Each row comes from the steps of one path. Every step used is in the known rows, and no mark comes twice. Write the path behind each row, first mark first.
Known rows:
d/u/w/x: 9,18,-11,-5,-1,-41,20,22,-3,24,8,12,16,21,29,-10,27,-8,6,0,-15,-39,-24,15,17,16,11,11,10,-24,-29,2,-30,10,-30,17,10
u/d/x: 7,13,-1,6,8,-20,-3,-4,19,5,5,17,3,-1,10,16,1,-5,0,7,0,-2,-5,23,16,9,-5,19,-8,-3,-2,3,-37,17,-8,-10,10
k/b/x/n: 16,-8,-7,-18,-11,-8,17,22,-40,11,-23,4,22,37,0,-13,38,-30,9,27,13,-13,-19,0,-14,31,18,-3,9,9,8,-8,30,12,-14,23,9
b/x/r/u: 20,-9,1,-44,-26,10,1,13,-16,31,0,20,-5,12,-10,-22,18,-29,-19,-8,8,-19,-4,-2,-7,4,15,7,6,17,27,-8,14,29,-13,19,15
k/b/u/w/x: 16,21,-25,-17,8,-38,36,11,-17,6,4,7,39,10,23,-22,15,-1,6,22,6,-14,-30,16,11,0,12,12,22,-7,-29,1,-13,0,-49,26,15
d/x/r/u/b/y: -21,-28,3,-29,-10,-26,-16,37,-14,20,5,-9,2,6,-20,-19,1,-22,-29,16,0,-14,-8,17,-13,-3,3,3,-14,22,9,-2,10,-3,-6,29,-4
r/u/b/y: -21,-30,-7,-13,-9,-24,-2,31,-20,6,-5,-19,6,5,-23,-16,-5,-14,-14,20,-14,-9,-15,8,-24,-1,1,-6,-12,18,-6,-3,27,-10,-7,26,-19
r/u/b: -3,-34,-8,5,-5,-13,-3,21,-17,12,-3,-9,-3,3,-21,-3,-13,-5,-12,10,-6,3,-12,-4,-30,0,1,1,-10,17,6,1,2,-11,2,22,-5
k/b/x/r/u/w/y: 35,-9,-4,-39,-24,-31,5,13,-23,13,8,-8,42,14,23,-16,13,-2,-15,-3,-6,-26,-32,22,-9,-7,3,-6,4,-9,-11,1,26,-13,-36,31,7
y/b/x/n/u: 5,9,-8,0,-30,-24,0,14,-53,24,-23,13,1,30,-20,5,24,-24,0,4,1,-24,-30,5,-17,15,28,-13,10,1,-12,-4,11,3,-22,11,-2
n/u/w: -3,27,-12,3,-19,-33,-10,11,-9,9,5,0,8,14,12,-3,-23,24,17,-1,-16,-22,-35,11,6,-3,10,-4,8,-20,-34,6,-6,-20,-27,9,3
k/b/x: -5,-1,-3,-32,-6,2,26,11,-33,3,4,19,30,23,-19,-16,27,-20,3,25,13,-9,8,3,-6,12,11,-20,12,-2,-5,-4,33,13,-10,0,4
y/b/u/w: -3,30,-29,14,-15,-34,14,9,-22,-10,5,-22,29,9,0,5,-17,22,-16,21,0,-6,-37,-4,5,-15,12,5,8,-2,-31,-3,11,-31,-46,18,-4
f/d/x: -10,10,14,-18,7,-21,6,5,34,14,11,28,-26,4,13,25,22,-15,-16,11,-3,1,6,27,7,12,-6,14,-25,21,6,9,-32,-4,12,-9,15
y/b/x: -4,9,-6,-8,-22,-7,17,2,-43,8,1,4,26,17,-36,3,40,-17,-18,7,-4,-11,1,0,-12,1,15,-21,7,12,-17,-7,24,11,-14,-7,-10
d/u/b: -28,-24,0,26,-4,-28,-3,38,-17,9,12,-12,-3,17,-14,17,-13,-5,-17,21,-2,-13,2,-2,-13,5,2,-7,-13,-18,-7,2,-7,-21,13,12,-7
r/u/w/y: 31,-10,-7,-10,-15,-33,-2,7,-3,7,1,-17,26,2,35,2,8,10,-11,-12,-25,-15,-42,20,-12,-1,-8,5,-5,-11,-19,6,8,-20,-29,27,-6
b/u/w/x: 17,29,-25,-7,-4,-36,28,12,-12,10,5,1,36,9,33,-15,20,2,7,10,-3,-16,-35,15,10,5,11,21,17,-7,-33,0,-23,-2,-47,25,12
k/b/u: -9,0,-20,-9,13,-7,29,4,-16,-19,3,3,21,1,-8,-6,-20,-5,-17,43,31,10,-6,-3,-1,-7,6,0,12,-8,1,-3,22,-13,-23,16,5
y/b/u/w/x/d: 41,27,-38,33,4,-51,30,1,-23,6,-9,-4,38,7,9,3,5,-9,-18,16,-8,2,-25,-1,1,-10,12,15,22,25,-32,0,-11,-3,-43,3,12
d/x/b: -12,-25,3,6,32,-22,-26,6,-4,12,27,18,-12,1,-8,12,8,2,0,13,-12,1,5,23,3,0,5,5,-9,16,16,11,-21,-13,-9,-3,-6
u/w: 3,19,-10,2,-12,-21,-1,8,-1,-1,6,-16,18,12,18,-5,-11,23,10,4,-14,-13,-29,3,8,2,4,4,2,-7,-25,3,1,-15,-23,9,1
f/d/u/b/x/n: 3,-3,1,7,-30,-27,15,49,-38,26,-15,-9,6,45,10,14,44,-37,-5,29,-3,-20,-20,3,-23,33,17,5,-16,11,-2,-5,16,-13,3,24,7
n/u/w/x: 17,27,-13,-12,-7,-45,12,10,-16,25,1,15,19,12,24,-17,14,2,21,-9,-14,-30,-34,23,9,3,14,6,19,-12,-38,5,-31,6,-39,15,12
d/u/w/y/b/x: 2,8,-6,0,-32,-37,14,19,-44,12,11,-5,40,27,-12,17,45,-13,-28,8,-15,-33,-19,12,-8,4,13,-23,3,-17,-35,-2,26,-9,-29,4,-14
w/x/b/y: -10,-12,-5,-10,20,-34,-4,19,-24,11,8,-2,12,0,-7,-19,23,-14,6,12,-21,-15,-7,26,0,-11,13,-3,3,15,-9,1,10,-6,-29,13,-16
w/u/d/x: 18,9,-10,15,14,-17,-1,12,11,0,-2,25,15,-15,20,15,7,-17,-10,14,9,-3,4,28,11,8,9,22,-3,-4,-1,5,-41,12,-21,2,10
w/x/r/u/d/f: 49,21,-22,4,-8,-10,19,-3,10,18,-9,15,-10,-9,13,-16,-14,-5,-10,-20,-25,-14,-27,9,-2,-16,-5,4,-7,31,7,4,-22,36,-17,20,35
r/u: 10,-18,-7,-15,-1,4,6,2,5,11,-12,17,-20,-2,-6,-6,0,-16,-13,-3,-8,-5,-12,-4,-10,11,-1,7,-3,11,18,-2,1,19,-7,13,-2

Write each row's path:
38,23,-25,7,-25,-6,18,-4,-13,12,-8,9,-6,-2,-16,-6,-11,-4,-26,-13,-24,-14,-24,3,-10,-21,1,-13,-9,39,3,0,7,32,-18,12,25  y/b/x/r/u/d/f
37,9,-10,-22,-19,-5,17,1,-17,9,-9,15,15,7,-11,-17,-12,-19,-4,9,12,-9,-8,1,1,-13,12,10,12,6,12,-10,12,33,-28,10,23  k/b/x/r/u/d
15,28,-26,-3,-2,-41,28,6,-22,10,2,-1,36,8,16,-8,20,1,-7,8,-4,-15,-36,12,8,-6,15,12,19,2,-36,-2,-19,-3,-53,22,5  y/b/u/w/x
18,31,-12,24,-13,-25,3,-5,-8,0,-9,8,3,-3,1,9,-33,6,18,-3,-3,-6,-17,11,6,-15,6,5,6,-19,-20,2,-15,5,-22,-10,9  n/u/d
6,4,-18,13,-8,-26,17,-3,-30,-14,3,-18,31,-7,-10,23,4,0,-44,12,11,8,-19,3,-12,-24,4,-4,5,-2,-17,-4,17,-27,-33,16,-14  w/y/b/u
47,21,-25,26,8,-41,19,5,-5,11,-10,1,30,10,23,-5,7,-9,5,8,-16,-4,-20,5,4,3,6,14,18,19,-26,3,-18,6,-26,-1,19  u/w/x/d
16,3,-14,31,10,-37,21,22,-1,20,1,23,1,18,8,13,13,-35,-21,13,-5,-22,4,-1,9,16,5,9,7,-12,-6,0,-22,18,-3,-6,8  w/x/d/u
17,2,-7,9,-14,-42,-1,-5,-27,-5,0,-26,32,-1,-8,21,7,17,-27,-11,-17,-9,-27,12,-9,-29,2,-16,-2,0,-33,2,13,-29,-31,10,-19  u/w/y/b
26,2,-3,0,-14,-35,-6,6,-5,-1,11,-27,39,5,40,7,5,20,-2,-12,-20,-11,-32,23,-6,-9,-8,-1,-4,-18,-31,6,7,-32,-26,19,-5  u/w/y
51,16,-40,30,4,-26,25,3,10,19,-12,15,0,1,20,-11,-7,-5,-13,-8,-45,-7,-36,3,-12,4,-8,-2,-3,47,-12,12,-15,19,-16,17,27  r/u/w/x/d/f
2,-25,-11,28,5,-12,-3,36,-33,-5,-4,-12,26,-13,-1,5,-7,-7,-15,19,9,2,9,4,-25,-9,17,-1,-1,5,-10,4,-5,-31,-6,28,-6  w/u/b
37,-7,-2,-21,-22,-30,-13,10,-6,12,6,-17,25,1,33,-6,3,6,-15,-19,-14,-20,-36,21,-7,-13,-4,7,-2,-8,-10,3,7,-18,-30,30,3  x/r/u/w/y
3,18,-4,6,2,-31,-8,-3,10,12,6,29,-5,0,5,14,-10,-4,4,3,2,-9,-11,29,12,7,-1,12,-4,-13,-9,6,-42,14,-12,-12,12  n/u/d/x
-40,-20,-1,7,-9,-34,-4,46,-17,7,8,-21,9,18,-19,-3,-5,-14,-19,29,-8,-22,-4,9,-10,3,2,-12,-15,-11,-16,-3,19,-21,2,18,-20  d/u/b/y
10,3,-16,-11,-13,-17,2,8,3,10,-5,0,2,9,14,-10,-10,11,1,2,-20,-17,-38,2,-2,10,3,11,0,1,-10,2,0,-4,-28,23,1  r/u/w
30,-5,-26,43,-8,-19,15,32,-42,6,-6,-4,45,9,-2,3,14,-30,-16,30,-1,6,13,-2,-27,6,17,-1,10,27,-14,-1,15,-9,-9,2,4  w/u/b/x/d
19,-14,-14,12,-21,-11,5,45,-56,16,-26,-12,32,25,13,-2,46,-35,-1,24,9,-12,-17,2,-31,29,29,6,2,15,-2,-4,14,-10,-16,37,-1  w/u/b/x/n
31,18,-28,38,-7,-4,21,4,-5,10,-1,8,9,7,4,-2,2,-9,-17,3,-32,-1,-10,-3,-18,8,-8,-18,-7,46,-7,8,13,14,5,-3,21  b/x/d/f
46,17,-30,35,11,-17,23,-2,6,12,-9,12,2,-3,15,-6,-2,-9,-14,-7,-33,0,-16,3,-9,-2,-9,-8,-4,46,-8,12,-18,21,0,5,28  w/x/d/f
8,9,0,9,-18,-55,10,9,-16,2,3,-15,13,10,-1,37,11,4,-39,-3,-21,-20,-23,14,-5,-26,4,-15,-16,-5,-33,4,7,-35,-22,6,-14  f/d/u/w/y/b
26,13,4,-11,-4,-11,-18,14,0,12,8,15,10,-12,17,-3,0,-19,-21,-3,30,-11,13,21,21,-19,18,26,4,2,16,-1,-33,15,-19,11,27  w/u/d/x/r
-7,8,17,-22,-38,-18,1,40,-29,30,24,-2,7,27,-7,-1,19,-27,-23,10,13,-24,13,3,-2,-13,17,-2,-9,9,6,-6,10,-9,7,11,23  f/d/u/b/x/r
-28,-16,-2,-2,-8,-27,-6,31,-22,2,3,-30,18,8,-19,-13,-5,-5,-7,24,-9,-7,-7,9,-17,-8,1,-10,-10,10,-16,-2,24,-23,-1,18,-17  u/b/y
-17,-13,-4,17,-11,-30,-12,21,-32,12,6,-9,3,7,-22,5,-28,8,3,7,-4,-4,-11,7,-22,-10,8,-14,-2,-4,-17,7,-6,-26,2,12,-3  n/u/b
22,12,-14,5,-16,-37,6,9,-8,-8,13,-31,48,3,42,10,1,18,-14,4,-7,-7,-40,22,-5,-10,-5,8,-1,-21,-33,4,11,-39,-38,26,-2  b/u/w/y
23,1,5,-21,-21,-51,-4,1,-11,15,4,-2,7,1,-5,24,16,-2,-49,-11,-13,-14,-26,24,-5,-32,5,-3,-14,22,-13,4,-4,-20,-28,16,0  f/d/x/r/u/w/y/b
17,35,-27,33,-10,-25,23,-9,-20,-22,-8,-15,24,-9,-11,20,-26,5,-17,23,10,12,-18,-3,3,-28,10,11,7,-2,-20,-8,1,-4,-41,1,-2  y/b/u/d
29,28,-23,36,-5,-5,14,-7,13,-3,-5,-4,-5,-9,9,3,-28,16,0,-8,-29,-1,-23,4,-5,-14,-13,-9,-16,19,-9,8,-9,12,-3,3,19  u/d/f
19,-8,-1,-42,-28,4,3,9,-29,27,-4,19,-3,9,-30,-16,22,-29,-32,-9,7,-19,-6,-5,-7,-8,17,-2,8,24,24,-10,17,30,-17,14,8  y/b/x/r/u
14,10,-6,4,-1,-57,1,14,1,1,27,-17,29,3,46,27,9,15,-17,11,-19,-4,-34,37,-5,-13,-1,13,-16,0,-26,12,-4,-54,-37,22,0  f/d/x/b/u/w/y
13,13,7,-23,-41,-30,-6,24,-42,25,22,-7,34,25,-7,-2,26,-14,-34,-7,6,-36,-7,8,6,-22,18,-12,7,-10,-11,-8,20,-5,-26,14,10  d/u/w/y/b/x/r
12,0,10,-11,-2,-23,0,17,12,20,-21,12,-22,19,29,20,36,-26,-5,14,2,-4,-20,17,-3,30,4,23,-22,29,16,3,-23,-3,5,15,16  f/d/x/n
